In the rows, zero is written as 128.
Known rows, with every step that occurs:
e/l: [114 160 103 127 124 132 147 124 100 169 138 149 154 153  98 106 109 112
 147 116  80 108 137 128 113 124 145 144 154]
y/m/a/l/e: [134 143 145 138  98 149 117 130  88 119 114 145 165 147 151  42 115 167
 142  97 147 112 133 129 144  66 152 167 147]
a/s/m: [130 143 137 132 131 125 171 124 150 123 191 116 149 111 144  78  54 125
 155 123 114  86 140 154 119  85 144 168 110]
j/q/f/a/s/m: [124 124  95 131 131 111 126 112 164 144 168 155 165  83 133  34  50  21
 173 131 150  56 134 155 102  90 131 176 117]
j/q/f/m/l: [135 138  92 115  94 149  95 147  95 155 137 149 194  85 117  76  77 107
 152 108 105  85 175 124  86 107 155 136  90]
l/a/m/y: [130 153 108 131  85 140 116 110 120 115 168 142 158 164 117  94  71 158
 173 108 147  95 141 116 142 163 113 165  99]
q/f: [118 146 113 118 113 119 139 125 114 165 168 139 203 124 110  65  96  92
 141 112 118  95 141 107 157 116 134 149 138]
a/s: [130 142 127 120 122 122 163 114 141 124 190 120 147 110 124  86 109 120
 119 114 114  98 143 146 128  86 146 174 134]
m/f/a/l: [127 118  91 150 100 119 123 134  92 180 134 137 160 125 124  75 119  53
 120 151 169  87 135 142 175  76 153 164 150]
j/q/f/a/l: [109 128  95 123 100 118  95 123 106 173 129 148 191 109 122  55 100   4
 132 150 190  52 143 116 129  96 140 171 140]
f/m: [146 131 119 130 110 147 149 137  89 141 168 132 175 121 136  99  88 131
 130 117 113 102 172 132 118  89 142 151 108]
q/f/m: [131 127 125 124 103 126 142 146  97 157 177 144 208 106 123  76  91  98
 129 111 111  95 172 120 138  98 127 143 121]
l/a/m/s: [149 125  97 140 122 158 123 101 114 130 154 107 186 167 119  75  44 141
 186  94 148  81 149 137 132 135 121 165 119]
m/s: [156 113 109 141 126 151 133 122 111 169 128 127 187 147 126  63  98 120
 156  96 113  92 144 135 141  97 159 165 130]
s/m: [133 140 124 137 127 138 158 128 123 153 162 128 173 135 136  82  45 135
 176 124 120  93 142 133 139 111 145 145 104]
e/l/a: [106 150  85 138 129 132 138 116 115 159 166 133 150 175  99 123  85 104
 148 116 108 101 149 124 107 143 140 147 151]
s/m/a: [147 131 117 151 114 158 144 145 141 129 144 121 172 150 143  68  66 140
 162 104 126 105 136 134 120  98 148 147 109]
l/e: [147 166 129 135 137 130 140 108 113 135 129 137 166 148 135  64  98 150
 164 104 123 107 135 137 160  94 138 134 120]
y/m: [121 132 108 116 124 148 144 112  82 147 167 159 156 119 128  75  95 157
 152 109 114 109 134 120 136 100 150 174 152]
f/a: [131 127  82 140 144 124 139 105 112 157 155 143 152 142 130  60 104  92
 148 126 138  98 137 134 129 113 154 158 139]
a/m/s: [164 140 111 129 113 159 135 112  96 141 129 120 194 149 122  55  74 146
 188  93 131  93 141 134 135 119 130 162 125]
j/q/f: [125 144 101 112 102 137 109 118 116 156 140 154 197 102 106  76  90  51
 156 121 137  76 136 117 132 114 134 147 116]
a/s/m/l: [139 157 121 132 119 135 159 133 149 133 185 113 143 115 139  66  53 184
 158 112  95  96 148 162  92  98 170 158 102]
j/q: [141 141  91 118 107 162 118 116 108 143 134 139 165 114 116  98  93  91
 152 123 142  89 139 128 115 111 152 150 107]
j/q/f/m/s: [155 100 105 130  99 153 102 141  94 171 113 148 222  93 113  60  77  56
 163  93 125  70 170 130 112  80 139 154 107]
y/m/f/a: [121 109  57 146 148 131 131 107  75 180 144 182 142 104 116  66 105 103
 165 121 127 112 118 149 157  83 141 177 158]
s/m/a/l/e: [149 152 158 161 102 143 131 149 124 124 110 113 178 166 163  50  69 144
 162 111 155  89 137 137 142  78 144 136 109]
m/l: [135 157  95 126 118 147 128 129 108 162 148 127 163 133 120  76  99 176
 143 108 104 113 147 131 119 122 172 145 117]

Rows:
[132 114  99 166 113 125 133 140  99 187 136 132 162 128 135  71  65  62
 158 162 171  74 138 146 169  75 149 158 127] | s/m/f/a/l
[101 143 121 149 109 113 145 135 161 140 183 153 117 146 112 111  63 112
 164 113  87  86 139 148 101 130 129 175 112] | e/l/a/s/m/y
[148 156 148 148  92 139 117 138 117 115 107 115 179 166 149  50 118 136
 130 105 150 100 140 136 152  79 151 144 129] | m/a/l/e
[127 128  95 131 143 112 154 102 143 128 184 134 134 117 141  57 109  81
 125 118 135  91 136 160 120  88 149 182 152] | f/a/s
[146 125  68 128 125 144  94 100 109 154 101 163 206 122 113  16  69  37
 203 102 167  59 135 137 113 126 121 169 132] | j/q/f/a/m/s
[138 120  62 155 136 121 132 118 106 177 141 151 146 122 114  73 118  77
 144 132 138  99 130 148 172  90 144 156 141] | m/f/a
[135 135 132 146 107 135 135 142 120 159 146 159 160 137 135  80  74 144
 177 118 111  93 136 125 146 122 137 156  89] | s/m/y
[145 147  84 124 132 131 140  97 103 125 148 140 156 151 134  55  77 114
 173 121 155  93 135 136 126 137 124 160 132] | f/a/m
[147 135 120 130 104 141 150 127 160  92 172 111 152 124 138  68 132 132
 103  96 114 112 137 153 115  86 154 174 139] | m/a/s
[140 139 115 174 130 109 127 130 105 178 104 143 157 139 143  47  58  82
 186 141 171  75 129 162 185  64 139 139 116] | s/m/f/a/l/e
[114 152 126 134 126  86 116 117 107 159 127 145 189 140 138  15 105  59
 142 126 166  73 140 120 169  88 130 151 152] | q/f/a/l/e
[122 127  71 127 131 120 103 107 118 162 136 166 182 107 114  49  96  19
 158 129 160  70 134 122 123 117 136 159 131] | j/q/f/a
[163 100 120 148 116 160 137 138  89 162 131 129 192 127 129  70  87 128
 145  93 106  98 173 143 119  77 150 157 108] | f/m/s
[154 113 114 142  94 166 140 149 109 118 148 124 176 133 138  90 110 131
 117  99 112 116 168 133 108  88 150 148 112] | f/m/a
[136 147  85 142 119 153 131 107 108 149 129 120 176 185  95  94  55 125
 193  88 113  92 149 133  99 152 124 160 143] | e/l/a/m/s
[121 109  75 139 141 116 146 105 108 148 171 170 118  73 116  59 112  99
 138 117 121 105 122 172 145  63 145 196 170] | y/m/f/a/s
[146 140 106 131 107 155 134 146  86 154 157 131 170 121 131  87  87 184
 134 108  88 108 175 137  92 107 170 138  97] | f/m/l
[150 174 139 140 139 118 149 120 150 117 156 121 140 127 156  41  43 197
 186  97 104  98 140 173 114  84 162 144  94] | a/s/m/l/e
[113 172  94 132  93 134 121 119 103 133 149 164 140 179  93 118  84 139
 183 107 110  99 142 118 109 184 111 159 124] | e/l/a/m/y
[ 99 150  99 128 125 119 155 107 147 132 195 123 129 145 102 120  91  94
 125 113  98  91 150 149  95 121 144 173 157] | e/l/a/s
[116 126  88 132 146 101 132 114 118 170 157 156 188 128 124  35 104  54
 140 119 136  92 137 126 147 117 140 158 157] | q/f/a
[132 150  72 112 115 131 104 101 108 137 131 164 187 115 115  40  68  45
 186 125 169  65 132 127 115 141 113 160 128] | j/q/f/a/m
[134 167 152 133 104 125 128 122  97 144 128 118 175 145 137  67 102 132
 142 123 153  85 143 131 168  78 143 143 131] | a/l/e
[128 128  80 126  97 159  84 135 113 153 171 134 189 105 112  96  44 101
 151 108 123  79 182 122  83 120 148 138  78] | j/q/f/m/l/a
[128 150 121 147 127 110 123 111 100 152 118 137 157 156 148  40 105 101
 150 132 173  81 140 137 152  80 145 156 140] | f/a/l/e
[136 117  74 170 148 122 144 127 116 182 145 148 152 126 126  67  61  77
 184 137 143  90 127 154 159  94 144 148 120] | s/m/f/a
[138 157 102 122 112 149 140  96 116 110 189 108 166 162 120 104  43 145
 171 115 155  93 149 122 133 149 117 155 119] | l/a/m
[123 149  88 116 130 157 127 121  78 155 159 160 148 119 123  69  91 207
 153  99  95 121 138 127 105 116 171 168 136] | y/m/l
[112 127 101 124 140  87 144 109 153 142 194 147 160  99 123  36 111  50
 116 116 133  79 136 147 135  89 136 181 159] | q/f/a/s
[139 148  93 134 108 129 122 110 102 136 133 172 143 152 131  48 107 127
 174 118 141  91 128 130 139 150 122 174 122] | f/a/m/y
[135 133 130 135  76 155 124 149 112 130 135 109 179 150 134  79 122 117
 103 123 147  93 143 120 133  92 159 162 138] | m/a/l
[140 123  86 132 133 125 117 104 111 160 128 146 214 140 120   4  77  78
 187  97 148  69 133 128 145 122 118 171 147] | q/f/a/m/s
[150 182  94 113 108 153 131 114  95 128 147 120 166 147 123  71  70 195
 173 106 112 105 143 127 111 143 149 141 109] | a/m/l
[147 166 125 122  85 137 125 120  99 125 139 161 163 143 120  74 106 167
 171 107 123  97 131 112 149 149 120 163  96] | a/m/y
[125 154  89 118 127 110 137 101 108 143 157 150 188 130 125  31  77  80
 169 119 151  81 132 122 144 140 112 161 141] | q/f/a/m
[133 169 107 125 146 144 119 110  84 144 127 164 141 132 134  44  80 227
 185  85  93 118 136 140 122 100 161 153 124] | y/m/l/e
[153 185  85 132 147 131 115  93 101 121 115 145 145 166 143  18  70 186
 205  99 132 101 135 155 113 128 144 135 119] | f/a/m/l/e
